Each row was made from one path, in order. Every step used is in the known rows, and no mark comes twice. Write each row's path.
Known rows
Z > C > Q: -6 7 -13 -5 10 -1 -7 5 -12 12 -4 2 -1 4 -6 -3 7 13 13 -1 -2 1 0 -24 -15
 3 16 -1 12 18 -3 7 -21 -21 33 0 -17 13 0 14 -12 1 21 -6
Z > H: -1 -10 -9 -8 15 0 -9 -3 -14 11 -4 5 8 -4 -7 -6 -6 2 11 -5 -6 -1 7 -15 -4
 1 8 -6 6 7 -11 9 -4 -8 20 -1 -11 4 8 9 -21 -3 16 -6
K > Z > C > Q > H: -1 7 -5 7 24 6 -13 5 -12 9 5 3 -2 3 -8 10 -10 24 18 -13 -12 -16 11 -32
 -13 -1 19 7 27 29 -4 17 -33 -24 49 -3 -14 17 -6 21 -11 -13 32 -22
J > D > T: 5 -11 1 -21 -12 -14 0 4 -12 8 -7 -13 16 8 3 -22 4 -8 -11 16 4 4 -2 -1
 -12 -30 15 -4 5 10 -15 5 19 3 -17 7 19 -6 -6 0 -15 18 25 0
C > Z > H > A: 1 9 5 -7 28 5 3 -8 -19 10 4 -1 -7 -14 -14 -11 -6 23 15 -16 -20 2 3 -18
 -19 12 7 4 4 19 -13 12 -8 -31 29 9 -7 5 4 18 -21 -15 21 -21
J > D > T > H > Z > C: 8 -17 -1 0 -6 -7 9 0 -10 28 -5 -1 -3 2 -5 -23 5 1 -9 12 12 -8 -4 -13 -13
 -4 40 6 5 9 -8 5 18 -14 12 23 8 -13 -2 2 -21 13 46 -12
K > Z > C > Q > H > T: 0 8 6 3 20 2 -8 8 -12 6 5 2 -10 0 -5 13 -11 33 14 -6 -17 -21 10 -29 -24
 -5 23 9 24 35 -3 19 -28 -42 51 7 -15 15 -20 22 -9 -14 36 -17
J > D > T > P > Z > E: -8 -28 4 -4 1 -2 5 -16 2 15 -10 0 19 -15 -3 -26 4 -18 -2 6 21 5 -2 -7
 -15 -6 35 14 5 20 -10 -28 1 12 -4 9 3 13 6 10 -4 6 35 -19
P > Z > C > Q > H > T > D: -7 -2 5 -5 21 13 4 3 -11 9 -5 7 -17 -5 -7 -15 -4 13 9 -2 -1 -11 3 -28
 -11 7 29 12 17 28 -7 -3 -17 -55 44 19 -34 3 -11 15 -11 -24 42 -22
J > D > T > M: 3 -22 -1 -24 -13 -14 3 -6 -15 8 -18 -9 17 7 4 -41 10 -12 -9 17 18 7 -4
 -2 -13 -22 12 -2 -2 7 -9 2 21 2 -18 15 16 -8 -1 -11 -22 12 17 -4
Q > H: 1 2 4 -6 6 -1 -3 2 -16 3 6 -3 1 1 -11 -9 -8 7 5 -3 -10 -5 11 -17 -3 -9 7
 -5 12 11 -21 10 -4 -19 19 -5 -10 4 -8 3 -17 -1 20 -14
E > Z: 3 -10 -11 -1 5 -5 -10 3 -5 11 9 12 10 -3 -12 -1 15 6 4 4 -4 10 3 -10 -10
 1 8 -8 3 4 -17 8 -12 1 9 -6 -16 25 3 3 -2 6 16 -8
J > D > T > P > Z: -7 -23 3 -9 -10 -3 7 -15 -7 12 -7 -6 17 -12 -2 -34 6 -17 -8 9 20 7 -4 -1
 -2 -17 28 6 -3 15 -13 -20 15 3 -11 15 7 -3 -4 6 -1 13 38 -14
E > Z > C > Q: -2 0 -16 2 16 1 -10 5 -7 19 4 14 5 4 -10 6 19 16 9 -1 2 7 -4 -29 -17 9
 21 -1 15 22 -5 12 -33 -18 36 -4 -24 34 4 17 -4 0 25 -9
P > Z > K: -9 -14 -1 19 15 4 -2 -3 -4 7 5 6 2 -17 -7 -4 1 8 21 -1 -12 -2 15 -9 -13
 11 14 3 -6 5 -15 -10 -29 -4 19 0 -14 12 10 17 -3 2 21 -11
A > H > Z > C: 5 -3 -1 11 -1 -10 -2 3 -12 23 10 -9 -12 1 -8 -1 -9 24 19 3 -13 -18 10
 -19 -20 19 10 9 14 2 -13 28 -9 -23 37 7 -2 -5 8 13 -8 -12 40 -5
P > Z > C > Q > H > T > D > J: 2 -4 17 -14 16 9 15 7 -16 8 -12 3 -10 -1 -5 -24 -5 1 1 -2 0 -10 0 -28 -7
 1 35 15 14 26 -7 2 -14 -55 34 26 -19 -7 -5 20 -23 -20 40 -21
Z > K: -8 -7 -2 8 9 0 -5 7 -12 5 -4 0 0 -5 -5 1 -1 11 14 3 -18 -2 15 -9 -13 2
 12 -3 -3 8 -16 -3 -20 -3 13 0 -10 4 9 14 -13 8 16 -5
J > D: 2 -6 -2 -20 -4 -8 -3 5 -14 8 -6 -6 10 7 -5 -13 5 -2 -1 5 -5 6 2 -3 -4
 -18 1 -5 0 2 -14 1 8 3 -5 0 9 -6 0 5 -14 11 19 -1
N > M: 3 -13 -6 -4 -3 1 -15 -4 -12 7 2 -3 4 -1 -7 -8 12 4 4 5 -2 7 8 6 1 -11 -1
 -15 1 -3 -9 3 6 2 10 -4 -16 14 6 -15 -7 14 -2 2
E > Z > C > Q > H: 1 9 -8 3 21 7 -8 7 -17 16 9 11 2 5 -14 5 7 18 6 -5 -1 -2 3 -42 -12 5 27
 2 28 32 -12 18 -36 -34 47 -11 -30 31 -5 18 -8 -6 34 -16
A > H > Z: 7 -1 7 7 -5 -15 0 2 -13 14 13 -15 -13 -3 -12 -5 -11 18 17 3 -17 -12 8 -6
 -19 9 0 5 7 -2 -19 26 3 -20 23 2 3 -6 3 8 -6 -9 33 -6
J > D > T > H > A: 12 -7 7 -13 3 -8 16 -2 -31 13 -7 -4 -1 2 -2 -26 -5 -4 -10 3 8 6 -11 -1
 -16 -17 23 1 -7 7 -23 1 33 -22 -8 25 15 -28 -13 -5 -36 17 30 -11
H > T > D > J: 5 -14 16 -31 -7 -7 12 11 -13 -1 -19 -1 -3 4 -1 -23 1 -11 -8 11 -9 2 -1 5
 -3 -12 15 -2 -6 0 -12 -1 20 -20 -12 31 -3 -24 3 0 -25 -1 18 -6
K > Z > H: 1 -15 -11 1 21 1 -18 -3 -8 11 1 8 11 -9 -4 5 -12 9 20 -13 -12 -7 14 -8
 -7 2 6 0 8 7 -6 10 -13 2 25 1 -5 10 9 15 -15 -8 17 -14
E > Z > H > T > D: 0 -22 -7 -16 16 3 -7 4 -12 14 -9 19 2 -5 -4 -6 8 4 -3 1 -7 2 2 -6 -7 9
 19 -3 5 12 -11 5 0 -22 14 18 -32 6 7 6 -21 -12 27 -11
K > Z > C: -2 -15 -13 8 11 -1 -15 2 0 12 3 9 5 1 -5 8 -2 15 20 -2 -10 -12 13 -8 -10
 6 10 1 9 5 -2 7 -21 8 26 4 -5 13 8 11 -7 -4 19 -10
Z > H > A: 1 1 1 -6 18 -3 1 -6 -25 9 -1 4 0 -9 -8 -8 -13 15 17 -12 -13 -3 0 -16 -12
 10 6 0 5 6 -20 16 -1 -24 23 6 -6 -9 1 7 -30 -8 14 -7
K > Z: 2 -14 -7 3 7 -4 -15 0 -2 3 6 2 5 -4 -5 3 -4 10 16 -3 -13 -5 12 1 -10 -5
 0 -2 3 2 -7 7 -10 10 10 2 -1 13 4 4 -5 -1 14 -13

Write each row's path
-6 -8 5 -22 20 9 -2 0 -7 12 -11 4 -12 -10 -7 -15 3 11 -1 -3 -17 0 5 -4
 -12 5 16 0 1 21 -2 -5 5 -32 16 27 -21 -1 6 15 -17 -18 28 -22 -> C > Z > H > T > D
2 19 13 2 4 -4 6 1 -13 6 7 -13 -17 -9 -19 -8 -5 23 6 -3 -16 -8 2 -29 -13
 -2 15 8 20 22 -13 21 -13 -38 43 -8 -12 13 -11 11 -5 -8 30 -18 -> C > Q > H > Z
5 -6 -2 4 25 -3 -7 -6 -20 7 4 5 2 -11 -6 4 -21 21 26 -18 -21 -8 6 -12
 -14 11 1 8 6 7 -14 18 -9 -13 27 7 2 -2 3 14 -25 -15 16 -14 -> K > Z > H > A
-8 -3 -13 7 17 5 -4 -5 -4 15 4 6 0 -8 -8 -8 8 9 21 -2 4 -1 0 -25 -14 11
 18 6 10 16 -2 1 -31 -20 41 0 -21 24 0 16 0 -7 27 -12 -> P > Z > C > Q
-6 -2 -1 -3 20 2 -7 -1 7 10 4 1 -3 -9 -15 -1 5 12 12 -3 -13 4 10 -12 -28
 8 13 2 7 19 -5 -10 -22 0 20 -3 -12 34 14 15 -2 -8 15 -23 -> C > Z > E
9 -8 5 -2 7 -7 11 -4 -24 10 1 1 -8 -5 -5 -22 -7 2 -1 1 6 2 -9 -3 -18 -5
 23 0 -8 8 -23 6 26 -28 1 24 -1 -19 -12 -11 -31 12 22 -15 -> D > T > H > A
-4 -13 3 -22 -3 -2 2 6 -9 1 -10 3 -11 -2 -2 -14 4 3 -2 9 -11 0 2 7 -7 -5
 8 -6 -5 3 -11 -4 14 -18 -1 23 -18 -12 -3 -4 -17 -5 19 -7 -> H > T > D
-2 -10 -8 14 13 0 -7 7 -8 11 5 12 6 -6 -8 7 13 12 9 2 -15 5 13 -14 -14 7
 18 -2 0 11 -18 1 -30 0 16 -6 -22 23 11 16 -6 9 21 -8 -> E > Z > K
-2 3 -2 -10 18 8 -1 12 -16 15 -5 15 -11 5 -8 -1 9 19 -4 1 -5 -5 0 -32
 -13 5 32 5 22 34 -8 10 -21 -51 38 13 -41 12 -10 16 -16 -18 41 -19 -> E > Z > C > Q > H > T > D
1 2 5 7 0 -2 3 2 -10 15 8 -2 -11 -1 -18 -4 -5 23 11 1 -10 -19 11 -32 -8
 11 22 6 23 12 -11 20 -16 -27 46 -2 -13 10 -1 7 -11 -10 35 -14 -> Q > H > Z > C
0 -10 1 -13 12 -4 -6 2 -14 9 -5 3 2 -6 -3 -4 -6 15 6 2 -11 -7 4 -12 -15
 -2 13 -7 4 13 -11 12 1 -25 22 10 -11 2 -7 12 -20 -3 22 0 -> Z > H > T
5 -2 9 -9 1 -13 -5 8 -18 9 5 -11 -9 3 -1 0 -11 18 10 7 -18 -10 8 -1 -27
 -7 -1 -4 1 6 -21 22 7 -30 13 11 -1 -12 -12 7 -13 -4 31 0 -> A > H > T
2 11 -2 10 6 -7 0 4 -15 21 7 -12 -19 1 -10 1 -7 28 19 -1 -13 -14 3 -29
 -28 17 14 13 18 14 -8 29 -18 -38 49 3 -6 -1 2 21 -5 -14 41 -9 -> A > H > Z > C > Q
6 -15 10 9 -1 -5 13 3 -16 20 -9 -6 -8 -6 -5 -19 1 2 -11 12 -3 -5 5 -6
 -19 -8 40 7 -5 13 -15 -4 12 -14 3 18 9 -17 2 11 -19 21 43 -14 -> J > D > T > H > Z > K
6 -19 11 -31 6 0 8 7 -18 5 -23 4 1 1 1 -22 -7 -9 -5 2 -9 -3 1 -3 -1 -6
 22 -1 0 6 -11 5 17 -26 1 31 -6 -27 9 9 -38 -9 20 -5 -> Z > H > T > D > J
-1 -8 5 8 0 -11 -1 -3 7 10 5 -1 -8 -13 -14 -1 0 17 15 2 -12 -6 7 -12 -22
 15 14 8 11 4 -8 5 -14 0 27 -6 -7 24 12 5 -5 -6 18 -13 -> H > Z > E
10 -23 5 -26 9 0 4 9 -15 12 -17 15 8 0 -2 -15 4 -9 -9 1 -7 3 -1 -8 -5 -1
 26 0 2 9 -13 9 5 -24 5 25 -17 -5 10 12 -31 -9 25 -10 -> E > Z > H > T > D > J
-7 -14 1 -22 -17 -8 4 -7 -14 8 -15 -10 17 0 -1 -27 9 -14 -17 11 14 6 -4
 1 -3 -26 26 -2 1 18 -13 -13 24 4 -18 16 11 -14 -4 2 -12 20 33 -8 -> J > D > T > P
2 -10 7 -17 2 -6 -1 8 -20 9 -7 -4 -14 5 2 -9 -10 7 4 6 -15 -7 7 6 -16 -2
 1 -1 -1 3 -19 9 17 -31 3 24 -11 -28 -2 3 -20 -13 32 -5 -> A > H > T > D
-11 6 16 0 13 7 7 -13 -14 3 4 -3 -9 -20 -14 -16 -4 12 1 -6 1 -5 -1 -24
 -10 -3 30 8 9 35 -14 -9 -12 -52 38 9 -25 11 -24 15 2 -9 42 -24 -> C > Q > H > T > P > Z
-8 -16 -4 -6 12 3 -6 -9 -14 16 -4 15 9 -15 -10 -3 9 10 -4 -3 1 2 1 -13
 -9 8 28 -2 2 24 -13 -1 -6 -21 22 13 -28 14 -2 13 -10 -3 35 -13 -> E > Z > H > T > P
-3 5 15 19 7 -1 5 3 -13 5 6 -8 -15 -9 -15 -2 -10 25 12 -1 -27 -17 19 -25
 -12 9 21 8 12 16 -20 11 -23 -26 35 -6 -12 5 1 16 -11 -4 32 -16 -> Q > H > Z > K
-7 -13 10 4 4 -3 1 -12 -13 12 8 -5 -6 -17 -7 -13 -9 8 11 0 -2 -9 4 0 -20
 7 12 7 -7 11 -21 -4 4 -31 19 20 -11 -8 -9 11 1 -9 46 -13 -> A > H > T > P > Z
-12 12 8 11 24 13 14 -17 -24 9 5 7 -11 -17 -18 -17 -9 18 16 -20 5 -8 -4
 -41 -7 22 31 18 18 32 -16 -3 -26 -53 54 10 -25 3 -12 20 -15 -18 41 -30 -> T > P > Z > C > Q > H > A
-13 -16 7 -1 -1 0 4 -15 -2 5 2 3 -1 -23 -10 -17 4 3 4 3 4 -1 1 -2 -8 4
 19 0 -8 12 -13 -17 0 -20 13 20 -19 8 -10 5 3 -2 33 -13 -> H > T > P > Z
2 4 13 -11 4 -6 -1 6 -16 0 3 -5 -6 -1 -8 -6 -9 18 -1 6 -16 -12 8 -17 -13
 -14 11 -5 11 18 -22 14 0 -35 20 4 -10 3 -20 2 -14 -3 26 -8 -> Q > H > T
-3 14 -3 -2 18 6 -4 5 -18 12 0 0 -5 6 -11 -1 -4 17 10 -6 -4 -8 5 -38 -10
 -1 22 1 26 29 -10 13 -23 -35 46 -5 -19 11 -8 16 -16 -6 29 -14 -> Z > C > Q > H
3 -16 0 -2 19 -3 -15 0 -9 6 1 5 4 -10 -2 9 -11 20 13 -4 -18 -13 11 -5
 -19 -1 9 0 6 15 -6 15 -8 -14 26 10 -4 7 -5 15 -14 -11 23 -8 -> K > Z > H > T
-19 -16 9 13 9 6 6 -10 -6 6 -1 6 -4 -27 -7 -9 2 11 10 2 -8 -7 10 -5 -14
 11 30 7 -12 19 -14 -25 -20 -21 18 17 -23 5 -3 19 2 0 37 -13 -> H > T > P > Z > K
2 5 17 -26 9 5 13 15 -22 6 -19 0 -12 11 -2 -18 -7 5 -5 0 -7 -10 0 -28 -7
 -8 34 6 17 29 -8 8 -3 -53 26 26 -15 -19 -6 17 -34 -13 34 -16 -> Z > C > Q > H > T > D > J
-11 -11 2 5 21 9 8 -25 -21 11 1 10 3 -28 -15 -21 -10 5 17 -20 4 -1 -4
 -14 -2 23 18 10 -3 12 -19 -10 -5 -24 27 15 -16 -4 4 12 -18 -14 28 -20 -> T > P > Z > H > A
-13 -12 8 5 10 10 4 -12 -9 13 4 7 -4 -14 -13 -13 -5 13 5 -1 7 -17 9 -26
 -5 11 35 8 12 27 -12 -8 -16 -39 41 17 -27 5 -14 12 -4 -12 48 -21 -> Q > H > T > P > Z > C
1 -13 -5 13 5 0 5 -3 -6 24 3 10 -15 -5 -17 -9 5 12 7 -1 1 -10 2 -15 -8
 19 27 1 2 1 -5 4 0 -21 36 17 -15 -2 5 2 -16 2 34 -16 -> T > H > Z > C
-2 16 6 -8 15 1 -1 9 -20 7 -1 -3 -11 4 -7 1 -5 26 7 1 -12 -14 3 -35 -21
 -5 25 0 22 35 -9 17 -20 -53 47 5 -21 8 -22 18 -16 -9 36 -9 -> Z > C > Q > H > T
-2 -6 -2 7 -6 -8 1 0 -1 15 4 -1 -8 -3 -15 -4 6 20 15 8 -9 -12 6 -19 -10
 17 17 2 11 2 -5 14 -13 -11 33 5 -10 11 6 7 -5 -4 28 -6 -> H > Z > C
7 -26 8 -20 14 0 -1 7 -11 6 -18 7 3 -4 4 -10 -13 -4 3 -4 -15 -8 8 3 -6
 -5 18 6 1 5 -5 5 8 -14 6 33 1 -19 11 15 -32 -15 22 -15 -> K > Z > H > T > D > J
6 -6 9 12 5 -14 -3 0 -4 17 9 -7 -12 -7 -11 3 -13 19 21 -2 -17 -14 11 -14
 -33 20 7 12 14 4 -16 19 -11 -11 30 -3 -1 8 14 12 -7 -15 30 -12 -> A > H > Z > E
-2 6 8 4 21 6 0 0 -10 9 7 1 -12 -7 -9 -5 -5 24 13 -2 -4 -14 4 -34 -21 4
 27 9 19 33 -9 10 -29 -55 55 3 -24 18 -21 20 -4 -15 40 -14 -> P > Z > C > Q > H > T
4 27 14 -7 18 -2 9 -1 -32 -1 4 -8 -14 -4 -13 -8 -14 24 11 -13 -15 -2 -4
 -31 -16 -4 8 4 16 25 -23 20 -9 -49 35 -2 -10 -2 -18 9 -25 -10 20 -17 -> C > Q > H > A
3 -26 11 -20 13 3 9 -1 -11 9 -15 9 2 -11 -1 -28 -8 -13 3 -1 -3 -3 1 -3
 -2 4 22 5 -4 3 -10 -3 7 -27 8 31 -10 -15 9 13 -27 -15 26 -11 -> P > Z > H > T > D > J
